Known rows, with every way that one mark hangs from another:
k692(k67 k360(k120(k684) k664)): [-0.04  1.37 -0.10  1.19 -2.63 -1.14 -5.87 -3.83  0.63  0.16  2.28 -0.04
 -0.25  1.12  4.50 -5.03 -1.49  3.01 -0.44  0.11  1.04  0.43  1.17 -0.71
 -1.61  4.44]
k120(k67(k692(k360)) k684): [-1.22  1.06 -4.33  2.89 -2.75  1.09 -3.31 -1.05 -4.68  0.84  3.69 -3.09
  0.92  5.37 -0.06  0.01 -1.28 -1.19  5.50 -1.24  4.54  1.06 -1.06  1.01
 -2.27  2.56]
k864(k664(k67) k725): [-1.17 -1.18  5.06 -3.81  1.27  0.01 -1.58  1.04  1.78  1.39 -0.85  2.82
 -1.99 -0.03 -1.90 -0.16  0.80  1.02  1.51 -0.67 -0.97  4.37 -0.27  2.17
  3.01  0.28]
k120(k67(k692)): [-3.61  2.43 -3.29  2.13 -0.27  0.53 -2.94 -1.84 -3.53 -0.08  1.78  0.10
  0.25  4.33 -2.65 -0.47  1.78  0.28  6.00  1.48  2.48  0.75  1.14  2.58
 -2.06 -1.41]
k360(k664(k67 k684)): [ 0.83  2.36  1.07 -1.24  0.50 -1.56  1.01 -3.11  1.89 -2.42  2.99  0.25
 -1.40  3.12  1.98 -3.66  1.54  2.12  0.08  0.35  1.69  2.07  3.88  3.49
  2.56  0.98]
k657(k864(k664(k360(k120) k684) k725)): [ 0.79  1.46  5.35 -4.35 -0.23 -1.60 -2.84 -0.89  2.23  1.22 -1.63 -0.03
  0.76 -1.01 -0.90 -2.42  3.35  0.52  1.43 -0.28  0.39 -0.27 -2.47  1.89
  0.28  2.53]
k684(k664(k67(k120) k360) k692): [-1.84  5.53 -0.05  4.27 -0.80  0.06 -1.53 -0.92  1.31 -0.99 -0.04  0.85
  1.93  1.56  1.56 -3.72  5.29  0.04 -0.58  0.60  0.32  0.22 -2.73 -3.36
  4.45  0.31]
k725(k864(k664(k360))): [-3.12  3.10 -0.22 -2.99  1.28 -0.12 -6.30  0.50 -1.77 -2.05 -0.39  3.65
  2.72  0.58 -0.64 -1.98  1.63  1.92  0.80  0.76 -1.34  0.91  1.80  1.34
 -1.14  0.18]
k684(k664(k360(k120) k864(k725)) k692): [ 0.15  3.68  3.59  2.26 -0.90 -0.89 -2.79  2.08  4.01 -0.40  0.63  1.65
  1.78 -0.89  0.97 -3.19  3.79 -0.76  0.64 -0.64 -0.49 -2.12 -1.55 -0.30
  3.27  0.40]
k657(k864(k664)): [-2.85  2.11  1.51 -2.52 -1.59  0.18 -1.89 -1.94  0.04  0.08 -0.44  0.65
  0.36  2.80 -2.31 -3.16  0.26  2.64  0.77  3.31  0.29  0.22 -0.10  3.23
 -1.05 -0.57]
k67(k664(k684 k864(k725))): [ 2.69 -0.32  3.54 -2.78  1.85 -1.96 -0.24  2.29  2.40  1.84  2.05 -0.23
  1.21  0.73  0.59 -0.09  2.04  2.27  0.72  2.51 -0.15  0.21  0.03  2.12
  0.01  0.20]
k864(k664(k360) k725): [-0.05 -1.00  3.26 -8.15  0.17 -0.48 -7.75  0.18 -0.04 -0.26 -2.65  3.37
  0.04 -2.97 -1.72 -1.54  3.31  0.21  2.60 -1.42 -3.96  2.70 -1.65  0.74
  1.97 -0.09]
k657(k864(k664(k67(k692) k360) k725)): [-0.93  2.07  4.96 -2.52 -2.26 -0.39 -1.07  0.12 -0.44  0.57 -0.82  0.26
 -1.03 -0.44 -4.32 -0.90  2.93 -0.78  2.63  1.04 -0.15  0.00 -2.04  2.49
  2.51  1.31]
k67(k120(k684(k664(k864(k725)))) k692(k360)): [ 4.43  0.77  1.26  2.47 -2.81 -0.61 -3.84  2.36 -0.75  2.29 -0.18 -1.17
  3.31  5.25  0.37  0.42  0.74  0.19  3.26 -0.77  1.00 -1.15 -5.51 -2.42
  3.49  4.23]
k864(k664(k360)): [-1.68  0.87 -0.13 -7.59  0.69 -0.50 -7.33 -1.85 -1.66 -1.66 -0.89  2.60
  0.19 -1.03 -0.98 -3.30  2.61  1.22  0.60 -0.34 -3.29  2.36 -0.47 -0.22
  0.26 -0.60]
k657(k864(k664(k67(k120 k692) k360) k725)): [-0.33  2.24  5.53 -1.40 -2.06 -0.91 -2.07 -0.04 -0.45  1.43 -2.04  0.84
  0.27  0.81 -3.78 -0.93  3.69  0.04  2.45  1.00  0.09 -0.58 -3.46  1.03
  2.84  2.53]
k684(k664(k864)): [-0.16  2.10  0.69  0.87 -1.66 -0.14 -1.06  0.09  3.39 -2.43  2.41  0.84
  1.10  2.84  0.21 -3.34  0.07  3.09  0.20  2.98 -2.13 -1.00  2.45  2.65
  0.63 -1.59]
k657(k864(k664(k67 k360) k725)): [-1.45  1.76  5.23 -2.97 -2.31 -0.24 -1.38 -0.91  0.93 -0.18 -0.79  0.33
 -0.46 -0.81 -2.74 -2.24  2.46  0.56  1.44  1.07 -1.01  0.13 -0.88  3.04
  1.40  1.76]
k120(k67(k664 k692) k684): [-1.52 -0.06 -3.64  3.39 -1.68  1.16 -3.07  0.35 -4.83  2.33  4.59 -0.91
 -0.05  5.06 -1.05  0.81  0.03 -0.06  3.90  0.88  4.65  1.45 -1.96  0.00
 -1.76 -0.15]
k657(k864(k664(k360(k120(k684))) k725)): [-0.25  0.50  4.62 -2.87 -1.74 -0.36 -4.01 -0.73  1.46  0.77 -1.00  0.69
  0.77 -0.17 -0.69 -2.42  1.73  0.34  1.50 -0.73 -0.04 -0.70 -3.02  1.70
 -0.21  2.85]
k664(k684): [ 0.13  2.16 -1.89 -2.21  4.13 -1.48 -0.15 -2.26  1.95 -1.05  0.27 -1.44
  1.44  2.52  1.96 -1.94  2.66  1.09  2.38  0.60  1.33  1.71  0.79  2.21
 -1.73 -0.02]
k864(k664): [-2.32  0.02  0.11 -5.47  1.45  0.08 -4.73 -1.00 -0.63  0.12 -0.49  2.92
 -0.45  1.76 -1.24 -2.31  0.35  2.54  0.68  0.75 -1.30  3.41  0.13  1.13
  0.11 -1.55]
k684(k664(k67(k120 k692) k360 k864(k725))): [ 2.48  2.86  4.43  2.48 -2.03 -1.53 -1.14  1.71  2.28 -1.35  0.94  0.81
  1.23  1.09 -1.34 -1.25  4.27  0.04  1.49  0.58 -2.09 -2.15 -1.13 -0.48
  4.87  2.03]
k360(k120): [-2.28  1.09  0.08 -0.76  4.88 -0.42 -2.79 -3.76  3.25 -1.26  0.20  1.52
  1.47  2.48  2.81 -3.44  1.93  2.73  0.84 -0.24 -1.15  0.14 -0.40  0.96
 -2.68  1.01]

Rows:
[-0.87  2.24  1.68  6.32  2.32 -0.30  1.89  0.38  4.46  0.47  3.83 -0.12
  0.51  4.66  3.69 -2.49 -0.44  0.32 -1.12 -1.73  3.96 -0.34 -1.30 -0.20
  0.33  2.69]
k360(k120(k684(k664(k67 k864) k692)))
[-0.69  4.95  0.63  4.79  5.04 -2.03  3.99 -0.88  2.11  1.70 -0.21 -1.67
  1.80  5.49  2.82 -0.99  4.28 -0.02  1.02 -0.17  6.03  1.77 -1.65 -1.03
  1.56  3.01]
k664(k67(k120) k684(k692))
[-1.93  2.05  2.77  1.58 -1.39 -0.16  0.44 -1.44  0.27  1.23  0.59 -0.31
  0.53  5.40 -0.73 -2.33 -0.16  2.41 -0.24  1.86  2.93  0.29 -1.61  1.49
 -0.12  2.83]
k657(k864(k664(k67(k120(k684)))))
[-1.73  2.14  4.21  0.86 -2.02 -0.79 -3.58  0.19  0.87  2.60 -1.51  0.94
 -0.05 -0.70 -1.24 -2.12  2.10 -0.70  1.74  0.22  2.83 -0.57 -3.07  0.54
 -0.22  2.30]
k657(k864(k664(k360(k120(k684(k692(k67))))) k725))
[-0.41  0.25 -0.50  2.09  2.33  0.34 -2.28 -2.24  4.07 -0.83  2.24  0.66
  1.13  3.57  4.10 -3.32  0.08  2.08 -0.38 -1.58  0.58  0.50 -2.01 -0.61
 -1.23  1.60]
k360(k120(k684(k664)))
[-2.24  3.26  1.34  0.27  3.30 -0.81  0.26  1.48  0.26  0.05  1.31  1.78
  1.14  2.95  0.00 -0.38  0.07  1.99 -0.13  0.67  3.08  2.75  2.79  2.15
 -0.08  1.25]
k725(k864(k664(k67 k684)))
[ 1.27  0.74  1.65  0.07 -4.24 -0.66 -4.67 -2.39  0.12 -0.75  5.07 -1.16
  1.43  4.23  4.41 -4.67 -2.85  3.03  0.27 -1.77  1.44 -1.20  2.22  2.34
 -1.38  5.86]
k692(k360(k120(k67 k684) k664(k864)))
[ 1.03  1.81  5.39 -2.36 -2.03 -0.96  1.70  0.94  0.51  3.03 -0.16 -2.24
 -0.93  1.01 -3.05 -0.14  0.88 -0.23  2.15  0.77  2.61  1.47 -2.27  2.50
  2.90  2.90]
k657(k864(k664(k67(k692(k360)) k684) k725))
[-1.28  1.91 -2.22  0.47  1.36 -0.36 -5.79 -3.18 -1.64 -1.80  2.06 -0.42
  1.52  1.32  1.68 -2.46  3.43 -1.23  3.48 -2.84  0.93 -1.05 -1.77 -0.75
 -2.76  2.89]
k664(k360(k120(k67(k692) k684)))
[-1.42 -0.26 -1.13  3.36  1.67  0.34 -3.25 -1.07 -1.37  2.46  3.92  0.15
  0.30  4.35  1.44 -0.65  0.66  0.94  2.01 -1.05  3.91  0.62 -2.78 -1.19
 -2.53  1.81]
k360(k120(k67(k664 k692) k684))
[ 3.88  0.09  4.73 -0.61  2.18 -2.93 -2.15  2.17  2.22  3.28 -0.43  0.70
  3.74  3.43  1.88 -0.13  3.73  3.81  0.33  2.48  0.21 -0.84 -2.53 -0.64
  0.71  2.49]
k67(k120 k664(k684 k864(k725)))
[ 2.82  4.34  3.78  0.94  4.84 -4.22  3.61  0.20  2.17 -1.25  3.91 -2.84
  0.04  1.00  0.65 -0.96  4.56 -2.67  1.23 -2.34  2.77 -2.33  0.48  0.69
  0.58  5.38]
k664(k67(k692) k360(k120) k684 k864)
[-2.25  2.74 -1.51 -0.99  1.68 -0.74 -6.19 -3.93 -1.41 -2.13  1.02  0.55
  1.51  0.23  0.55 -3.06  4.83 -0.22  3.38 -1.46 -1.02 -1.17 -0.82 -0.33
 -2.41  1.61]
k664(k360(k120(k67(k692))))
[-0.64  0.81  5.85 -1.12 -1.37 -0.40 -1.15 -0.69  2.01  0.73  0.22 -0.06
 -0.42  0.09 -0.65 -2.12  1.47 -0.01  0.59 -1.02  0.80 -0.14 -2.53  1.89
  0.76  3.89]
k657(k864(k664(k67 k360(k120(k684))) k725))
[-1.99  1.35  1.09  0.72 -0.91 -0.40 -5.58 -4.73  0.91 -1.46  3.10  3.10
 -0.12  3.82  2.58 -5.29  0.93  4.13  0.84 -0.45  1.03  0.04  3.31  2.82
 -1.09  1.16]
k360(k120(k67) k664)
[-3.50  3.17  0.91  0.86  2.34  0.07 -1.08  2.10 -1.74  0.12  1.03  3.14
  0.45  3.28 -2.53  0.36 -0.03  1.37  1.08  1.24  1.92  2.07  1.85  1.89
  0.87  0.04]
k725(k864(k664(k67(k692))))
[ 1.85  3.01  4.36  2.10  0.82 -2.57  1.08  2.53  2.79  3.03  1.59 -2.82
  2.28  2.24  2.17 -0.47  1.08 -0.88  3.46 -1.55  5.33 -0.84  0.51  2.78
 -0.39  4.43]
k664(k684(k692(k360(k120(k67)))) k864(k725))
[ 0.88  0.64  3.65  1.07 -0.04 -1.76 -4.29  0.11  1.97 -1.50  2.51 -0.20
  2.42  0.59  2.15 -1.98  2.08 -0.64  3.48 -3.07  0.37 -3.38  0.80  2.81
 -3.14  5.18]
k664(k360(k120(k67 k684)) k864(k725))
[-2.63  2.38 -3.29  0.58 -2.30  0.79 -3.97 -2.12 -4.30  0.25  1.94 -1.68
  0.80  3.59 -1.65 -0.90  0.91  0.44  5.52  0.99  1.48  0.85  0.47  1.67
 -1.69  0.40]
k120(k67(k692(k360)))
[ 2.97  2.37 -0.16 -3.30 -1.83 -1.64 -2.26 -0.13 -2.08 -0.42  2.16 -1.40
  0.25  2.81 -1.00 -1.56  0.51  0.07  3.04  0.52  0.71 -0.20  0.52  2.02
  2.59  1.62]
k67(k692(k360(k664(k684 k864))))
[ 1.38  2.31  6.15  0.85  2.68 -2.53  0.70  1.09  2.44 -1.35  2.18 -0.01
 -0.22 -0.68 -1.23 -0.25  4.16 -2.38  2.89 -2.21 -0.81 -2.92 -0.14  1.93
  1.77  4.52]
k664(k67(k692) k360(k120) k864(k725))
[ 1.79  1.87  3.98  1.96 -3.11 -0.23  1.78  2.35  2.77 -0.36  2.94 -0.94
 -0.66  1.46 -1.71 -0.71  0.09  0.50  1.34  1.24 -1.25 -0.27  0.40  2.00
  4.73  1.12]
k684(k664(k67(k692(k360)) k864(k725)))
[ 0.83  0.77  1.71  2.56  1.28 -0.71 -0.28 -2.34  1.51 -0.95  4.30  1.56
 -2.09  4.78  2.31 -2.72 -0.15  0.67 -0.01 -2.58  3.31  0.76  0.11  1.07
  2.60  3.32]
k360(k120(k684) k664(k67(k692)))
